What can hang from each mark:
tumiv: pavon semadu
vofaf: lumes tavap zule
besip: lumes zule
semadu: lumes tumiv zule
zule: besip semadu vofaf
lumes: besip vofaf
tavap: vofaf
pavon: tumiv

Every row comes from one small tree of marks. Brackets hold a mark, then the marks that hang from it, in alphabetical order. Every link used is in the known rows. Which tree was each row made from?
Known rows:
(vofaf (lumes besip) tavap (zule (semadu tumiv))): [0.360,-0.114,1.727,-0.995,0.861,0.840,-0.373,-0.530,-7.546,-1.356,-0.731,-2.868,0.586,-3.879,2.768,2.354,2.875,2.051,0.068,2.761,1.767,-0.737,-1.851,-2.108,2.471,4.137,0.624,3.767,-0.919,1.987,-0.224,1.617,2.119,-2.800,-0.512]
(vofaf lumes): [0.672,0.300,0.447,-0.171,-0.156,0.174,0.422,-0.505,-1.993,-0.138,-0.703,-1.028,0.438,-1.146,0.371,0.261,0.581,0.719,0.348,0.835,0.824,-0.219,-0.563,-0.755,0.571,0.910,0.317,0.533,-0.759,1.059,-0.084,0.153,0.813,-1.175,-0.307]
(tumiv pavon (semadu lumes)): [0.020,0.380,0.506,-2.154,-2.880,-0.337,2.336,1.968,2.246,1.916,0.323,0.825,0.156,2.461,-1.124,-1.450,-2.661,-0.056,-1.433,-1.110,-1.304,-0.280,-0.228,0.495,-2.729,-1.145,-1.029,-1.486,-0.921,-0.531,1.078,-1.381,-1.271,-0.520,0.309]
(semadu (tumiv pavon) (zule (vofaf tavap))): [-0.599,-0.742,0.902,-3.038,-1.645,-0.963,1.421,0.894,-0.101,1.065,0.506,0.249,-1.564,-0.010,1.571,2.429,-3.019,0.033,-1.307,-0.780,0.139,-0.227,-2.541,0.017,-1.283,1.278,-0.645,0.729,0.287,-0.564,1.247,-0.987,-1.641,-0.921,-0.103]
(tavap vofaf): [1.020,0.106,-0.605,0.825,0.090,-0.205,-0.095,-1.511,-1.277,-0.657,-0.383,-0.736,-0.211,-0.966,1.000,0.269,1.585,0.937,0.017,0.547,-0.423,-0.029,-0.115,-0.972,0.755,0.876,-0.117,0.355,0.190,0.398,-0.914,0.093,0.155,-0.681,-0.386]
(zule (semadu tumiv) (vofaf (lumes besip))): [-0.751,-0.625,2.551,-2.629,-0.168,2.125,-0.202,0.308,-4.719,-0.881,-0.010,-1.452,0.065,-0.959,2.153,2.709,0.705,0.019,-1.363,1.893,0.913,-0.356,-1.496,-0.874,-0.078,2.882,1.348,3.538,0.709,1.313,0.593,1.003,0.726,-0.935,-0.592]
(lumes vofaf): [0.227,-0.103,1.018,-1.070,0.067,-0.072,-0.859,-0.807,-1.087,-0.438,-0.231,-1.486,0.776,0.228,0.802,1.217,-0.110,1.324,-1.279,0.571,-0.218,-0.164,-0.764,-0.645,-0.168,1.172,0.514,1.270,1.053,0.786,0.256,0.487,0.390,0.674,-0.023]
(semadu lumes (zule (vofaf tavap))): [0.463,-2.012,1.111,-2.981,-2.064,-0.816,2.322,-0.701,-1.246,0.788,0.173,-2.184,0.170,0.594,1.364,3.375,-2.684,2.355,-0.136,0.602,-0.923,-0.333,-3.510,-1.270,-1.349,2.240,-0.283,1.778,-1.050,0.644,0.373,0.297,-0.208,-0.639,0.908]
(semadu (lumes besip (vofaf tavap)) tumiv zule): [-0.192,-1.782,2.102,-5.559,-1.624,-1.771,1.915,0.674,-1.777,0.683,0.879,-1.463,-0.456,-0.732,1.472,4.329,-4.734,2.842,-1.722,1.001,-0.855,-0.337,-5.567,-1.066,-1.776,3.113,-1.130,2.109,-0.280,-0.037,2.126,-0.173,-0.817,-0.945,0.910]
(pavon (tumiv (semadu (lumes (besip zule) vofaf)))): [-0.416,-0.036,1.253,-2.379,-1.297,0.282,1.482,0.812,0.150,0.854,0.491,-0.155,1.363,2.433,-1.124,-0.945,-1.177,0.331,-0.419,0.642,-1.480,0.022,-0.717,-0.022,-3.201,-0.728,0.566,0.047,-0.390,0.771,-0.128,0.038,-0.460,0.310,-0.374]
(vofaf tavap zule): [0.819,-0.169,-0.068,0.833,0.750,-0.373,-0.503,-1.239,-3.510,-0.734,-0.681,-2.015,0.249,-2.041,1.929,1.065,2.441,1.559,0.651,0.969,0.887,-0.445,-0.210,-1.331,2.228,1.857,0.168,1.783,-0.783,1.034,-1.043,1.106,1.264,-1.404,-0.033]
(besip lumes): [0.065,-0.201,0.820,-0.999,-0.004,0.414,-0.442,-0.634,-1.734,-0.264,-0.482,-0.165,0.995,-0.217,0.475,0.480,0.407,0.124,0.214,0.792,0.025,0.823,-0.495,0.118,-1.492,0.862,0.752,1.108,-0.433,1.161,0.751,0.320,0.625,0.880,0.436]
(besip (zule (semadu lumes tumiv) (vofaf tavap))): [-0.487,-1.054,2.234,-2.802,-0.195,0.387,-0.057,-0.382,-4.460,-0.226,-0.570,-1.175,0.324,-0.323,2.490,2.998,0.832,0.298,-0.977,1.615,0.658,0.429,-1.667,-0.464,-1.571,2.733,1.330,3.672,0.119,1.726,0.573,1.092,0.485,0.356,0.271]
(zule besip vofaf): [0.265,-1.729,1.552,-1.210,-0.278,2.292,-0.239,-0.214,-1.618,-0.404,0.179,-1.958,0.946,-0.505,0.760,2.477,0.220,0.565,-0.072,1.087,-0.367,-0.458,-1.391,-1.274,0.629,2.380,1.627,2.747,0.559,1.047,0.041,1.282,1.467,0.826,-0.106]
(tumiv pavon semadu): [-0.293,0.907,0.246,-1.154,-2.050,0.093,1.329,1.884,2.121,1.567,0.013,1.076,0.140,2.218,-1.188,-2.044,-1.381,-0.719,-1.242,-1.226,-0.908,-0.138,0.915,0.722,-2.141,-1.452,-0.586,-1.630,-0.139,-0.667,0.833,-1.360,-1.147,-0.316,-0.161]
(lumes (besip (zule (semadu (tumiv pavon)))) (vofaf tavap)): [-0.595,-0.411,3.208,-2.850,0.663,0.282,-1.664,-0.412,-4.774,-0.924,0.007,-2.332,1.410,-1.652,2.152,3.037,0.736,1.957,-2.312,1.953,-0.235,-0.032,-2.863,-1.352,-0.591,4.276,1.197,4.047,1.730,1.710,1.476,1.323,1.221,1.097,0.017]
(zule (besip (lumes (vofaf tavap))) (semadu tumiv)): [-1.197,-1.246,2.601,-3.067,0.266,2.348,-1.115,1.277,-5.093,-0.826,0.287,-0.907,0.372,-1.149,2.239,2.924,0.722,-0.339,-1.283,2.114,0.702,0.142,-1.574,-0.138,-0.976,3.204,1.302,3.841,1.091,1.094,1.138,1.272,1.018,0.478,0.017]
(zule (semadu (lumes besip) tumiv) (vofaf tavap)): [-0.762,-1.400,2.548,-3.114,-0.499,0.978,0.072,0.268,-4.382,-0.638,0.622,-1.781,-0.769,-0.802,3.217,3.654,-0.069,0.531,-1.958,1.512,0.131,-0.514,-2.259,-1.032,-0.290,3.356,0.683,4.022,0.705,0.881,0.360,1.232,0.358,-0.618,0.278]
(pavon (tumiv (semadu (lumes besip)))): [-0.476,0.060,0.614,-1.718,-1.434,0.341,1.839,1.242,1.100,0.978,0.846,0.435,0.707,2.406,-1.447,-1.616,-1.400,-0.220,-0.104,0.147,-1.512,-0.167,-0.242,0.198,-2.700,-1.446,0.075,-0.809,-0.646,0.071,-0.422,-0.259,-0.751,-0.219,-0.389]
(besip lumes (zule semadu (vofaf tavap))): [-0.401,-0.928,2.826,-2.285,0.407,1.472,-1.305,-1.607,-6.399,-0.879,-1.455,-1.839,2.100,-0.437,2.653,2.767,2.871,0.384,-0.226,2.493,0.647,1.318,-1.058,-0.481,-2.483,3.511,2.677,4.740,0.154,3.187,0.739,1.805,1.714,1.701,0.396]
(pavon (tumiv (semadu lumes zule))): [-0.551,-0.180,0.285,-2.113,-2.034,-0.023,2.604,1.308,1.444,1.460,0.644,0.522,0.517,3.141,-1.435,-1.318,-2.129,-0.130,0.251,-0.124,-1.414,-0.073,-0.431,0.413,-3.333,-1.755,-0.186,-1.205,-0.969,-0.102,-0.449,-0.592,-1.316,-0.558,-0.348]

Write each row's tree:
[-1.227,-1.414,2.413,-2.565,-0.710,3.194,-0.191,1.725,-2.892,-0.300,0.909,-0.501,-0.232,-0.178,1.696,2.759,-0.135,-1.190,-1.562,1.002,0.434,-0.589,-1.274,-0.276,-0.316,2.583,1.365,3.250,1.310,0.483,0.833,0.859,0.364,0.260,-0.597] => (zule besip (semadu (tumiv pavon)) vofaf)
[1.382,0.066,0.558,-0.035,0.232,0.202,-0.032,-1.936,-3.714,-0.936,-0.884,-1.870,0.914,-2.341,1.105,1.083,2.063,2.049,0.236,1.837,-0.156,0.004,-1.545,-1.891,0.838,2.622,0.563,1.669,-0.326,1.654,-0.334,0.591,1.246,-0.996,-0.535] => (tavap (vofaf (lumes (besip zule))))
[-0.625,-0.676,2.608,-2.227,0.201,1.507,-0.627,-0.164,-5.888,-1.110,-0.159,-2.251,-0.458,-1.853,3.439,3.232,1.623,0.351,-1.542,1.964,1.092,-0.504,-1.517,-1.310,0.666,3.682,1.355,4.271,0.942,1.488,0.040,1.361,1.029,-1.257,-0.408] => (zule (semadu tumiv) (vofaf (lumes besip) tavap))
[-1.078,-0.015,1.443,-1.903,-0.036,0.545,-0.163,0.863,-2.597,0.189,-0.320,0.838,0.354,0.086,0.717,0.894,0.489,-0.954,-0.706,0.791,0.832,0.637,-0.585,0.670,-1.945,1.082,0.729,1.576,0.207,0.829,1.182,0.126,-0.272,0.525,-0.277] => (besip (zule (semadu (tumiv pavon))))
[-0.387,-0.408,0.611,-2.109,-1.954,-0.095,2.336,0.749,0.532,1.217,0.453,-0.322,0.425,2.750,-0.455,-0.579,-1.568,0.163,0.029,0.069,-1.394,-0.207,-0.583,-0.064,-2.926,-1.023,0.162,-0.285,-0.688,0.261,-0.810,-0.196,-0.990,-0.587,-0.303] => (pavon (tumiv (semadu lumes (zule (vofaf tavap)))))
[0.338,-0.125,1.983,-0.769,0.801,0.148,-0.614,-1.013,-5.839,-0.891,-0.922,-2.757,0.965,-3.104,2.210,1.993,2.476,1.808,-0.131,2.236,0.830,-0.197,-1.887,-1.779,1.024,3.817,1.057,3.300,-0.197,2.132,-0.021,1.388,2.050,-0.995,-0.027] => (vofaf (lumes (besip (zule semadu))) tavap)
[-0.899,-0.257,0.255,-2.897,-1.721,-1.111,1.865,1.893,1.308,1.458,0.755,1.703,-1.482,0.419,-0.033,1.089,-3.916,-0.512,-0.847,-1.097,0.146,-0.002,-2.249,0.847,-1.876,-0.042,-1.381,-0.940,-0.182,-1.305,1.809,-1.691,-2.215,-0.983,-0.170] => (semadu (tumiv pavon) zule)
[-0.185,-0.158,0.562,-3.160,-3.542,-0.560,3.268,2.112,2.259,2.380,0.300,0.567,0.339,2.936,-1.344,-0.651,-3.874,0.571,-1.042,-1.036,-1.550,-0.227,-1.351,0.408,-3.508,-0.805,-1.314,-1.578,-1.229,-0.714,1.475,-1.625,-1.708,-0.829,0.417] => (tumiv pavon (semadu lumes zule))
[-0.099,-0.406,1.648,-3.899,-3.183,-0.597,2.512,1.570,0.727,1.819,0.395,-0.907,0.943,2.081,-0.510,0.585,-3.633,1.899,-1.868,-0.304,-1.953,-0.433,-2.565,-0.504,-3.103,0.942,-0.944,-0.060,-0.476,-0.138,1.725,-0.997,-0.974,-0.488,0.540] => (tumiv pavon (semadu (lumes besip (vofaf tavap)) zule))
[-0.731,-0.649,2.589,-2.279,0.264,1.096,-0.681,0.129,-3.522,-0.523,0.182,-1.095,1.049,-1.310,1.179,2.262,0.520,0.666,-1.125,1.510,-0.219,0.110,-2.291,-0.866,-0.735,3.261,1.195,3.206,0.770,1.255,1.356,0.970,0.911,0.795,-0.074] => (lumes (besip (zule (semadu (tumiv pavon)) (vofaf tavap))))
[-0.152,-0.865,1.225,-3.164,-1.526,0.405,1.226,0.947,-1.302,0.869,-0.689,-1.438,1.277,1.488,-0.068,1.001,-1.084,1.365,-0.272,0.916,-1.068,0.219,-1.128,-0.354,-2.433,0.888,0.312,1.023,-0.219,0.341,0.722,0.064,0.150,-0.366,0.526] => (tumiv (semadu (zule (besip (lumes (vofaf tavap))))))
[0.205,-1.617,1.266,-3.767,-2.497,0.254,2.563,1.005,-0.651,1.301,-0.260,-1.766,0.823,1.862,0.037,1.733,-2.325,1.754,-0.285,0.748,-1.509,-0.228,-2.045,-0.780,-2.360,1.053,-0.042,1.158,-0.974,0.229,0.514,0.066,-0.078,-0.875,0.811] => (tumiv (semadu lumes (zule besip (vofaf tavap))))
[1.307,0.007,0.543,0.274,0.335,1.299,-0.048,-1.788,-5.441,-1.455,-0.812,-2.423,1.208,-2.595,1.457,1.239,3.125,2.343,0.554,2.505,0.416,-0.415,-1.178,-2.264,1.904,3.079,0.562,2.292,-0.751,1.862,-0.756,1.112,1.664,-2.073,-0.903] => (tavap (vofaf (lumes besip) (zule semadu)))
[0.481,-0.610,1.423,-0.773,0.599,1.472,-0.181,-0.096,-7.455,-1.097,-0.799,-2.787,0.341,-3.647,2.917,2.542,3.046,1.414,0.483,2.662,2.179,-0.849,-1.363,-1.878,2.675,3.896,0.870,3.782,-1.013,1.983,-0.611,1.731,2.250,-2.766,-0.603] => (vofaf lumes tavap (zule besip (semadu tumiv)))
[0.139,-0.758,1.182,-3.807,-1.171,-1.460,1.092,0.647,-0.377,0.510,0.631,-0.075,-1.050,0.003,1.182,2.296,-3.379,0.987,-1.984,0.236,-0.102,-0.206,-2.801,-0.129,-1.329,0.991,-0.897,0.959,-0.185,-0.070,1.366,-0.437,-0.978,-0.528,0.557] => (semadu (lumes vofaf) tumiv)
[0.379,-0.294,0.934,-2.704,-1.655,-0.673,1.332,0.576,-0.414,0.848,-0.459,-1.315,0.515,1.757,0.270,0.318,-1.243,1.534,-1.259,0.434,-1.159,-0.153,-0.598,-0.413,-1.959,0.138,-0.293,0.496,-0.418,0.266,0.258,-0.090,-0.162,-0.649,0.717] => (tumiv (semadu (lumes (vofaf tavap))))
[0.257,-1.225,1.340,-1.931,-0.839,0.099,1.014,-0.991,-2.664,0.010,-0.413,-2.569,0.714,-0.711,1.343,2.901,-0.672,2.118,0.210,1.126,-0.233,-0.281,-2.746,-1.561,-0.186,2.781,0.579,2.198,-0.258,1.080,0.222,0.599,0.611,-0.828,0.112] => (semadu (zule (vofaf (lumes besip) tavap)))
[0.118,-1.004,1.157,-2.836,-1.740,0.730,1.710,0.787,-1.454,0.875,-0.780,-1.874,0.974,1.213,0.099,1.208,-0.813,1.337,0.025,0.918,-0.808,-0.164,-1.096,-0.787,-1.580,1.047,0.506,1.199,-0.477,0.454,0.225,0.145,0.322,-1.100,0.237] => (tumiv (semadu (zule besip (vofaf lumes tavap))))
[0.366,-2.749,1.575,-3.689,-2.335,0.651,2.596,0.169,-0.933,0.871,0.531,-2.099,0.932,0.686,0.322,3.755,-3.426,2.232,0.244,1.072,-1.207,-0.448,-4.180,-1.318,-1.500,2.584,0.124,2.020,-1.165,0.675,0.952,0.486,0.222,-0.114,0.761] => (semadu lumes (zule besip vofaf))
[-0.332,-0.030,1.279,-2.201,-1.135,-0.020,1.285,0.587,-0.428,0.735,0.376,-0.530,1.141,1.988,-0.497,-0.707,-0.724,0.492,-0.517,0.666,-1.404,-0.054,-0.708,-0.240,-2.819,-0.333,0.549,0.413,-0.266,0.855,-0.409,0.216,-0.300,0.146,-0.275] => (pavon (tumiv (semadu (lumes (besip zule) (vofaf tavap)))))
[0.147,-1.244,1.754,-1.801,0.036,1.727,-0.754,-0.091,-2.504,-0.500,-0.039,-1.465,1.668,-0.795,0.523,1.966,0.139,0.904,-0.145,1.561,-0.279,0.191,-1.713,-0.726,-0.631,2.442,1.349,2.492,0.326,1.377,0.943,1.073,1.577,1.343,0.274] => (zule (besip (lumes vofaf)))
[-0.561,-1.589,1.795,-3.912,-1.626,0.273,1.178,1.085,-1.473,0.894,0.536,-0.265,-0.660,-0.650,1.655,3.389,-2.878,0.177,-0.947,0.106,0.024,-0.027,-3.461,-0.257,-1.648,2.587,0.106,2.022,0.161,0.115,1.805,-0.392,-0.667,-0.198,0.080] => (semadu (tumiv pavon) (zule (besip lumes) (vofaf tavap)))
[1.489,-0.606,0.857,0.229,0.591,0.816,-0.114,-1.203,-6.016,-0.931,-1.119,-3.437,1.118,-3.743,2.155,2.065,2.969,2.404,1.220,2.317,1.561,-0.871,-1.438,-2.430,3.178,3.678,0.901,3.086,-1.517,2.239,-0.955,1.702,2.760,-2.270,-0.381] => (vofaf lumes tavap (zule besip))
[-1.071,-1.346,2.299,-3.468,-1.237,1.923,0.605,2.389,-2.450,0.198,1.301,-0.188,-0.211,-0.104,1.162,2.517,-1.806,-0.298,-1.949,1.052,0.130,-0.640,-2.370,-0.066,-1.097,2.383,0.126,2.346,0.583,0.201,1.499,0.416,-0.051,0.012,-0.084] => (zule besip (semadu (lumes vofaf) (tumiv pavon)))
[-0.136,-0.257,0.536,-2.915,-1.920,-1.378,1.968,1.743,1.441,1.362,1.186,1.698,-1.763,0.085,0.376,0.786,-4.008,-0.481,-1.679,-1.014,-0.074,-0.296,-2.271,0.602,-1.551,-0.052,-1.609,-0.636,-0.837,-0.850,1.667,-1.397,-1.764,-0.773,0.338] => (semadu lumes (tumiv pavon))
[0.227,-0.470,2.380,-2.686,0.328,0.269,-1.241,-1.712,-4.191,-0.493,-1.454,-1.387,2.699,-0.139,1.109,2.034,1.094,1.321,-0.392,2.044,0.187,1.441,-1.714,-0.342,-2.911,2.594,2.038,3.218,-0.018,2.870,1.520,1.078,1.384,2.239,0.486] => (besip (lumes vofaf) zule)
[0.820,-0.168,0.228,-0.460,-0.354,0.623,0.420,-0.807,-3.290,-0.754,0.054,-0.910,0.151,-1.556,1.365,1.110,1.308,1.461,-0.325,1.343,-0.070,-0.385,-1.309,-1.389,0.893,2.173,-0.305,1.424,-0.492,0.732,-0.189,0.366,0.313,-1.541,-0.609] => (tavap (vofaf (zule (semadu (lumes besip) (tumiv pavon)))))
[-0.093,-0.842,2.062,-3.977,-1.480,-1.027,1.352,1.072,-0.838,0.854,0.971,0.257,-0.685,-1.071,1.061,2.419,-3.304,0.714,-1.937,0.152,-0.437,-0.183,-3.910,-0.445,-1.604,2.315,-0.629,1.604,-0.531,0.262,2.185,-0.460,-0.654,-0.109,0.516] => (semadu (lumes (besip (zule (vofaf tavap)))) (tumiv pavon))
[0.513,-0.537,1.678,-1.451,0.022,0.576,-0.161,-1.447,-3.289,-0.221,-1.344,-1.621,1.608,-0.490,0.971,1.848,1.270,0.912,0.181,1.506,0.548,0.511,-1.222,-0.911,-0.918,2.130,1.832,2.646,-0.370,2.300,0.369,0.929,1.247,0.634,-0.114] => (besip (zule (vofaf lumes)))
[0.658,-0.352,1.490,-1.338,0.414,0.170,-1.281,-1.822,-4.219,-0.935,-0.983,-2.179,1.660,-1.035,1.960,1.873,1.549,1.818,-0.388,1.683,0.337,0.494,-1.126,-0.997,-0.540,2.574,1.188,2.868,-0.081,2.217,0.401,1.207,1.516,0.631,0.355] => (besip (lumes (vofaf tavap zule)))
[-0.736,-0.534,2.080,-1.697,0.593,1.264,-0.589,0.210,-3.131,-0.601,0.057,-0.891,1.738,-0.945,0.003,1.412,0.731,0.858,-0.252,1.806,-0.355,0.344,-1.862,-0.635,-0.862,2.548,1.071,2.434,0.333,1.141,1.246,1.035,1.115,0.906,0.031] => (lumes (besip (zule semadu)))
[-0.143,-0.387,2.505,-2.044,0.626,0.724,-1.443,-0.464,-4.852,-1.247,0.262,-2.828,1.240,-2.103,2.138,2.775,0.972,2.528,-1.915,1.952,0.025,-0.697,-2.529,-1.869,1.136,4.140,0.668,3.714,1.159,1.423,0.848,1.449,1.437,-0.200,-0.265] => (lumes besip (vofaf tavap (zule (semadu (tumiv pavon)))))
